Each row was made from one small tree. The marks that hang from a mark follow it in brackets, in alphabetical order. Every link used is in the known rows. Write each row's tree.
Known rows
sikon(pomad tizi): 1.267	-0.348	-1.278	-2.156	-2.706	0.833	-2.957	-1.767	-2.025	1.193	0.014	-2.843	-2.930	-1.626	3.002	0.671	0.914	0.033	-1.250	2.812	-0.511
dirama(bosar pomad(badav sikon vafak) tugaf): 0.100	3.000	0.568	-3.469	-3.535	-3.581	-2.302	0.126	-1.714	-2.038	6.033	-0.259	-3.373	0.963	2.593	-0.955	-4.886	3.546	-1.668	0.136	0.982
vafak(pomad(dirama(tugaf))): 1.760	1.148	-1.283	-1.880	-3.880	-0.812	-1.725	2.477	0.188	-0.831	1.678	-0.532	-1.411	-3.081	2.924	-0.772	0.595	1.417	-1.780	-0.706	-1.782
pomad(sikon): 1.061	0.636	-0.290	-3.996	-2.464	-0.039	-1.443	-0.030	-0.596	0.148	0.074	-1.969	-2.429	-1.929	2.654	-0.514	1.907	0.626	-0.642	0.508	1.380
dirama(bosar pomad(badav sikon) tugaf): 0.598	4.091	0.179	-3.298	-2.918	-2.390	-2.556	1.319	-1.275	-0.790	5.133	0.314	-3.296	0.566	1.804	-0.454	-5.317	4.448	-2.610	0.097	-0.208
tizi(sikon(pomad(dirama))): 2.747	1.382	-0.555	-3.236	-2.021	-1.489	-1.782	-2.289	1.076	0.154	2.024	-1.516	-3.085	-3.555	2.443	0.483	1.050	1.688	-1.229	0.930	-0.877
tizi(sikon(pomad(badav dirama(tugaf)))): 1.810	2.833	-0.333	-2.994	-2.415	-1.923	-2.762	-1.185	-0.206	-0.741	4.401	-0.612	-3.055	-1.809	2.811	-0.371	-3.647	2.517	-2.000	0.723	-1.411
tugaf(dirama(bosar)): 1.871	0.360	-1.344	-3.323	-3.307	-0.002	-1.379	2.839	1.990	-0.210	-0.123	-0.784	-2.071	-3.111	3.944	2.024	1.158	0.213	-1.711	0.472	0.225
dirama(bosar(badav) pomad(sikon)): 0.690	2.502	0.054	-3.499	-2.125	-1.685	-1.965	-1.353	-1.361	-0.162	1.810	-0.423	-4.049	-1.957	1.884	1.004	-3.779	3.526	-1.416	-0.278	-0.204
dirama(bosar(badav) tugaf): 0.646	2.837	-1.090	-2.491	-2.100	-0.353	-2.104	-0.164	-1.042	0.003	2.068	-0.548	-3.021	-1.027	3.198	2.136	-2.592	1.512	-1.191	-0.220	-1.223
dirama(pomad(badav sikon)): 0.902	1.567	0.220	-4.282	-3.013	-1.378	-2.225	0.532	-2.064	-0.267	2.844	-0.975	-3.575	-1.158	2.422	-0.900	-3.731	2.881	-2.064	-0.048	0.728
sikon(pomad(badav vafak(tugaf))): 1.875	-0.810	-0.596	-2.833	-4.623	-3.678	-3.301	-2.918	-4.831	-1.862	2.126	-2.449	-3.516	-2.101	5.119	-0.292	-0.780	0.827	-1.313	0.676	0.615
pomad(vafak): 1.203	-0.691	-0.797	-3.678	-3.286	-0.865	-1.115	-0.743	-0.721	-0.455	1.619	-2.461	-2.660	-1.546	4.072	0.440	2.826	-0.865	0.095	0.309	1.505
pomad(dirama): 1.267	0.388	-0.793	-3.786	-2.824	-0.106	-1.188	2.673	0.889	-0.197	0.420	-1.722	-1.977	-3.164	3.420	-0.137	1.079	1.236	-0.938	-0.210	0.235
vafak(tugaf): 2.750	0.606	-1.145	-3.020	-3.196	-0.199	-2.120	-0.150	-2.117	0.059	0.066	-1.923	-2.002	-2.617	3.716	0.127	3.195	0.345	-1.106	0.090	-0.347
bosar(badav(pomad)): 0.074	-0.842	-0.223	-4.029	-3.202	-0.047	-2.005	-2.577	-0.678	0.460	-0.440	-1.100	-3.141	-2.893	3.680	2.212	-2.174	-0.207	-1.035	-1.562	-1.050
pomad(dirama sikon vafak): 0.108	-0.497	0.503	-4.439	-3.345	-2.061	-0.995	0.902	0.258	-2.144	0.630	-2.264	-1.892	-2.607	3.448	-2.172	1.303	1.076	0.355	0.105	2.492
tizi(sikon(pomad(badav vafak(tugaf(dirama(bosar)))))): 2.785	0.233	-0.425	-2.903	-4.119	-4.225	-3.295	-3.383	-1.109	-2.526	2.469	-0.690	-3.075	-3.736	4.883	0.904	-0.131	1.174	-1.786	1.181	-0.063
dirama(bosar): 1.476	1.491	-1.273	-3.207	-2.374	-0.978	-1.642	0.499	0.328	0.365	1.172	-1.048	-2.737	-1.997	3.098	1.661	2.320	1.523	-1.176	0.248	0.275
badav(pomad(dirama(bosar tugaf) sikon vafak)): -0.960	0.909	1.284	-4.036	-4.197	-3.729	-1.634	0.197	2.236	-2.701	2.638	-0.272	-1.457	-1.059	2.703	-1.231	-1.589	2.527	-0.602	-0.949	0.725

Write each row's tree
0.805	2.825	-0.437	-2.516	-2.986	-2.106	-1.682	-1.106	-1.562	-0.816	5.280	-0.527	-3.855	0.164	2.969	1.776	-4.769	2.085	-1.019	-0.361	-0.915 : dirama(bosar(badav) pomad(vafak) tugaf)
3.532	-1.320	-1.719	-1.943	-5.125	-0.256	-2.301	1.386	-1.088	-0.914	-1.717	-0.929	-1.149	-5.377	4.498	0.099	3.456	-0.732	-2.304	-0.343	-1.496 : vafak(pomad tugaf(dirama))
0.223	1.315	-0.620	-3.865	-2.941	-2.437	-2.293	3.181	0.243	-1.465	1.320	-0.414	-2.472	-3.169	3.863	0.117	-1.746	3.599	-1.682	-0.542	0.473 : pomad(badav dirama(bosar))
-1.348	-0.256	0.334	-4.117	-2.733	-0.016	-3.120	2.444	-1.152	-1.322	-1.088	-1.783	-1.526	-2.774	3.144	-2.906	-1.663	2.340	-0.920	1.400	1.220 : pomad(badav dirama sikon(tizi))
-0.236	0.355	-0.825	-2.057	-2.425	-1.163	-3.343	-0.856	-1.399	-0.533	-0.881	-1.646	-3.194	-3.583	3.205	1.004	-3.285	2.884	-1.123	1.759	-1.340 : sikon(pomad(dirama(bosar(badav))) tizi)
-0.333	-2.176	0.942	-3.705	-4.484	-1.205	-3.097	-3.637	-1.972	-1.423	-1.251	-2.260	-1.015	-1.989	3.356	-2.216	2.523	-0.200	0.060	0.901	0.739 : badav(pomad(sikon(tizi) vafak(tugaf)))
-0.103	0.613	-0.207	-3.111	-3.818	-4.020	-2.869	1.914	-0.611	-2.563	0.122	0.335	-2.164	-4.750	3.043	-1.668	-0.627	4.451	-2.017	-0.956	0.280 : vafak(pomad(badav dirama(bosar) sikon))
2.060	1.169	-0.075	-2.551	-2.767	-4.861	-2.799	-5.342	-1.609	-2.469	1.761	-0.993	-3.437	-4.528	3.758	0.616	-0.428	2.852	-0.396	0.312	-0.969 : tizi(sikon(pomad(dirama(bosar(badav)) vafak(tugaf))))
1.992	0.311	-0.690	-3.370	-4.180	-1.741	-0.954	1.771	1.514	-1.080	3.078	-0.866	-2.857	-1.943	3.734	1.737	-0.884	0.815	-1.545	0.297	0.512 : tugaf(dirama(bosar pomad(vafak)))
1.432	-0.844	-0.207	-3.112	-4.835	-4.296	-3.151	-0.754	-3.666	-2.889	1.737	-2.237	-2.886	-3.345	5.136	-1.361	-1.921	2.131	-1.306	0.260	0.532 : sikon(pomad(badav dirama vafak(tugaf)))
2.733	0.351	-0.289	-3.108	-3.405	-3.812	-3.325	-5.949	-3.489	-1.562	3.333	-1.749	-3.520	-2.587	4.285	-0.274	0.851	0.906	-0.944	1.001	0.025 : tizi(sikon(pomad(badav vafak(tugaf))))
-0.578	-0.729	0.662	-4.520	-3.044	-0.517	-2.078	-2.982	-0.813	-0.165	-1.247	-1.139	-2.975	-2.837	2.991	0.672	-2.403	0.464	-0.765	-1.267	-0.007 : bosar(badav(pomad(sikon)))
-0.086	-2.240	0.301	-3.655	-4.761	-0.440	-3.463	0.768	-2.735	-2.748	-1.725	-2.276	-0.901	-2.984	5.096	-2.787	-0.213	-0.441	-0.726	1.980	1.791 : pomad(badav sikon(tizi) vafak(tugaf(dirama)))
0.041	0.916	0.564	-3.069	-3.842	-3.296	-3.850	-1.466	-3.821	-2.294	2.233	-1.150	-2.401	-1.077	3.001	-2.263	-1.777	3.747	-1.128	1.602	0.823 : dirama(bosar pomad(badav sikon(tizi) vafak(tugaf)))
0.399	-0.570	-1.026	-2.560	-3.069	-0.078	-3.845	-1.287	-3.357	0.399	0.600	-2.403	-3.315	-1.611	3.735	0.205	-1.905	0.819	-1.793	2.419	-0.276 : sikon(pomad(badav) tizi)
0.230	2.894	-0.650	-3.206	-2.991	-2.034	-2.424	3.823	0.209	-1.526	3.270	0.060	-2.100	-1.403	3.489	-0.206	-3.487	3.590	-2.041	-0.369	-0.475 : pomad(badav dirama(bosar tugaf))
-2.068	1.184	0.564	-2.831	-2.651	-1.274	-2.641	0.070	-0.683	-2.550	0.743	-1.351	-1.615	-1.475	3.007	-1.778	-3.141	2.361	0.316	1.392	0.544 : pomad(dirama(bosar(badav) tugaf) sikon(tizi) vafak)
0.629	-0.918	-0.647	-1.942	-4.849	-1.645	-4.476	1.243	-2.419	-2.420	-2.657	-0.103	-0.725	-5.044	4.017	-1.925	0.732	2.150	-2.533	1.255	-0.723 : vafak(pomad(badav sikon(tizi)) tugaf(dirama(bosar)))
-0.137	-0.562	0.957	-4.826	-3.734	-1.334	-1.528	0.463	1.758	-0.929	-0.584	-1.027	-1.675	-3.255	2.542	-1.127	-0.506	1.741	-1.058	-1.094	0.547 : badav(pomad(dirama sikon))
-1.306	-2.268	0.904	-4.127	-3.811	-0.507	-2.339	-2.977	-0.236	-0.799	-0.494	-2.329	-1.646	-1.325	3.006	-1.306	1.496	-0.610	0.252	1.016	1.390 : badav(pomad(sikon(tizi) vafak))
-2.152	-2.504	1.056	-4.105	-3.463	-0.285	-2.737	-4.373	-1.590	-1.038	-1.488	-2.147	-2.248	-2.121	3.456	-0.605	-1.509	-0.625	0.561	0.441	0.806 : bosar(badav(pomad(sikon(tizi) vafak)))
0.061	-0.948	-0.110	-2.382	-4.362	-1.761	-4.286	0.944	-3.542	-2.446	-2.203	-1.019	-0.647	-5.050	3.442	-4.151	0.633	3.096	-1.670	0.677	-0.620 : vafak(pomad(badav dirama sikon(tizi)) tugaf)
0.407	3.143	0.037	-3.307	-2.549	-1.662	-1.660	2.829	1.338	-1.442	1.950	-0.427	-1.555	-1.409	2.072	-1.328	-1.017	3.483	-1.150	0.220	0.349 : pomad(dirama(bosar tugaf) sikon)
0.003	-3.268	0.880	-3.815	-5.384	-0.178	-2.847	-1.198	-0.310	-2.023	-2.515	-1.985	-0.347	-3.118	4.226	-1.863	1.343	-1.456	-0.530	1.103	0.730 : badav(pomad(sikon(tizi) vafak(tugaf(dirama))))
-0.057	2.076	-0.315	-1.983	-3.144	-2.616	-2.423	0.714	-0.575	-2.145	0.478	0.380	-2.147	-3.837	2.429	-0.829	-2.718	3.624	-1.548	-0.993	-1.423 : vafak(pomad(dirama(bosar(badav) tugaf) sikon))
